Each row was made from one walk, in order. Every step used is in the known rows, and no mark comes twice. Write each row's walk.
In the rows, zero is written as 128.
Known rows
J > A > K > C > D: [100 124  59 136 108 161 207 123 152 125  88 147  71 119 101 194 138 143
 139 155 157 183 126 166]
R > Q > C > D > A: [100 143  78 150 141 138 131 108 144 127  95 145  91 126  84 142 137 133
 122 168 159 168 112 163]
C > K: [ 74 126  67 131 129 188 200 110 126 128 120 137 139 136  81 174 110 144
 118 152 161 159 104 159]
J > A > D > R > Q > C > K: [ 88 153  80 135 124 138 165 124 131 126 109 149  92 135 100 196 131 144
 129 165 150 169 113 167]
A > K > C > Q: [ 79 143  79 124 108 144 200 135 140 124  98 142 117 139  94 183  89 129
 118 145 165 183 128 160]
B > A > D > C > Q > R: [ 98 157  95 136 127 138 141 130 141 129  88 156  38 135  99 153 130 143
 145 150 153 164 117 159]
Q > C > K: [ 82 123  75 135 145 179 193 117 119 129 114 127 122 141  81 187 111 141
 119 155 157 164 109 160]
P > R > Q > C > K > A: [ 91 135  98 125 134 136 204 112 131 122 116 146  74 147  81 155 126 125
 119 157 163 181 127 163]
K > C: [ 86 128  71 117 135 177 191 116 146 124 104 140 135 130  81 140  98 120
 136 152 163 172 119 161]
Q > R > P: [ 73 146  68 121 145 179 144 121 159 136 111 169 116 122  79 131 155 131
 139 162 163 162 106 153]
J > A > K > C: [ 92 119  58 113 104 163 214 115 147 119 109 142  77 124  96 162 125 134
 135 146 163 180 123 160]
C > K > A: [ 82 126  77 127 133 182 228  98 135 119 123 139  88 136  83 167 113 138
 124 148 163 165 111 159]
J > A > K > C > D > R: [103 144  66 134 103 146 187 106 164 129  88 150  77 120 108 210 140 142
 147 162 154 182 108 166]
B > A > K > C > Q > R > P: [ 83 161  95 125 109 123 176 133 167 128  94 162  46 126  91 185 131 116
 137 156 166 200 122 152]
C > Q > R: [ 75 154  78 128 143 158 139 134 130 130 100 150  97 140  78 157 130 161
 133 148 157 160 121 160]
K > A > D > R > Q > C: [ 91 157  81 129 138 130 148 118 146 127 108 162 103 137 103 140 131 130
 132 160 156 160 111 162]
Q > C > D > A: [106 131  72 150 148 168 152  97 144 130  96 135  77 127  85 150 141 149
 135 165 160 163 104 162]
J > A > D: [ 86 127  48 128 124 197 183 116 134 126 117 163  88 124 100 118 150 176
 153 149 160 142 114 164]
R > Q: [ 70 142  68 126 123 151 140 125 128 124 115 162 167 129  80 105 115 126
 110 154 163 154 116 158]
K > C > Q > R > P: [ 77 165  93 121 142 151 155 143 162 131  91 162 101 128  77 170 116 115
 141 162 162 188 127 158]
R > Q > C > D: [ 89 140  74 150 144 145 135 139 128 130  89 155 134 129  88 157 127 134
 120 165 153 166 122 165]
P > R > Q > C > D > A > J: [104 127  90 136 111  98 156 113 156 132  93 148  59 127  89  97 147 153
 121 168 169 184 117 168]
P > R > Q: [ 77 142  76 120 118 139 147 120 132 129 116 170 148 138  77  87 135 132
 118 158 168 162 121 162]

Write each row's walk
[ 91 153  73 130 129 135 131 125 134 126 104 163 102 130 101 141 141 144
 138 162 152 158 114 165]	J > A > D > R > Q > C
[ 70 163  84 128 142 162 140 137 150 134 102 171 110 128  78 152 133 135
 136 160 163 170 116 155]	C > Q > R > P
[ 93 129  67 130 130 187 165 116 143 134 103 159 127 129 106 113 122 125
 137 155 157 141 101 160]	A > D > C
[ 83 116  45 122  99 176 196 106 132 122 123 152  83 125  99 141 151 163
 128 142 165 156 111 156]	J > A > K
[107 144  87 145 136 130 138 103 147 131  95 150  76 132  82 125 153 138
 128 171 164 175 116 166]	P > R > Q > C > D > A
[ 86 124  53 125 104 165 184  83 153 128 127 141  92 128  96 132 146 148
 117 147 171 154  94 151]	D > A > K
[ 89 153  90 127 142 150 129 134 133 130  89 149  90 137  85 155 118 131
 131 152 152 161 120 161]	D > C > Q > R
[ 87 132  99 123 111 100 196 114 150 121 107 139  72 133  96 155 107 135
 112 158 160 185 111 163]	D > R > Q > C > K > A > J
[ 85 135  89 130 140 146 198 117 128 117 116 140  88 140  83 169 109 120
 113 154 158 175 123 160]	R > Q > C > K > A
[ 91 142  87 129 131 141 209 120 142 129 118 159  70 147  99 149 142 144
 130 159 161 171 125 166]	P > R > Q > C > K > A > D
[ 76 138  81 134 137 147 168 130 117 125 112 137 137 140  79 177 106 123
 105 159 155 170 118 160]	R > Q > C > K
[ 83 159  78 134 111 164 163  98 171 136 112 180 102 118 105 135 143 130
 154 164 166 163  86 153]	B > A > D > R > P
[ 88 158  84 131 140 153 134 140 141 135  90 157  81 138  98 156 130 144
 139 154 151 154 118 162]	A > D > C > Q > R
[ 94 127  66 117 108 152 202  93 166 124 112 132  84 128  94 152 122 121
 125 152 169 178 108 156]	D > A > K > C
[ 83 158  83 118 117 139 175 141 163 126  95 164  51 122  89 187 140 127
 142 157 162 195 131 158]	J > A > K > C > Q > R > P
[ 89 165  83 136 120 120 138 125 159 129  86 161 147 124  93 175 113 109
 127 171 153 180 114 166]	K > C > D > R > Q
[ 93 109  92 120 109 142 227 107 149 120 106 135  64 128  96 133  98 128
 116 150 163 175 110 161]	D > C > K > A > J
[ 95 126  67 151 151 178 158 127 128 134  91 145 120 131  89 165 132 152
 134 161 155 160 113 164]	Q > C > D
[ 95 140  81 145 138 135 141 134 130 134  89 161 118 136  85 142 145 139
 126 168 158 172 127 168]	P > R > Q > C > D
[ 97 131  85 140 113 169 200 106 138 129 106 143  75 131 103 167 112 123
 131 154 156 162 100 158]	B > A > D > C > K
[100 129  75 127 132 181 188 106 151 127 107 160  86 129 108 112 123 120
 141 151 158 146 108 159]	K > A > D > C
[ 89 157  92 142 117 122 167 116 134 128 108 146  86 138 101 193 122 133
 125 162 153 174 103 160]	B > A > D > R > Q > C > K
[ 80 160  80 130 124 173 202 100 176 135 118 173 103 125 105 179 134 125
 145 167 163 168  90 156]	C > K > A > D > R > P
[ 83 156  65 127 119 182 164 107 167 134 112 182 108 114 104 137 151 141
 158 167 163 158  95 159]	J > A > D > R > P
[ 85 165  89 121 121 130 164 122 179 131  97 156  57 125  88 179 136 115
 133 162 167 193 117 154]	D > A > K > C > Q > R > P
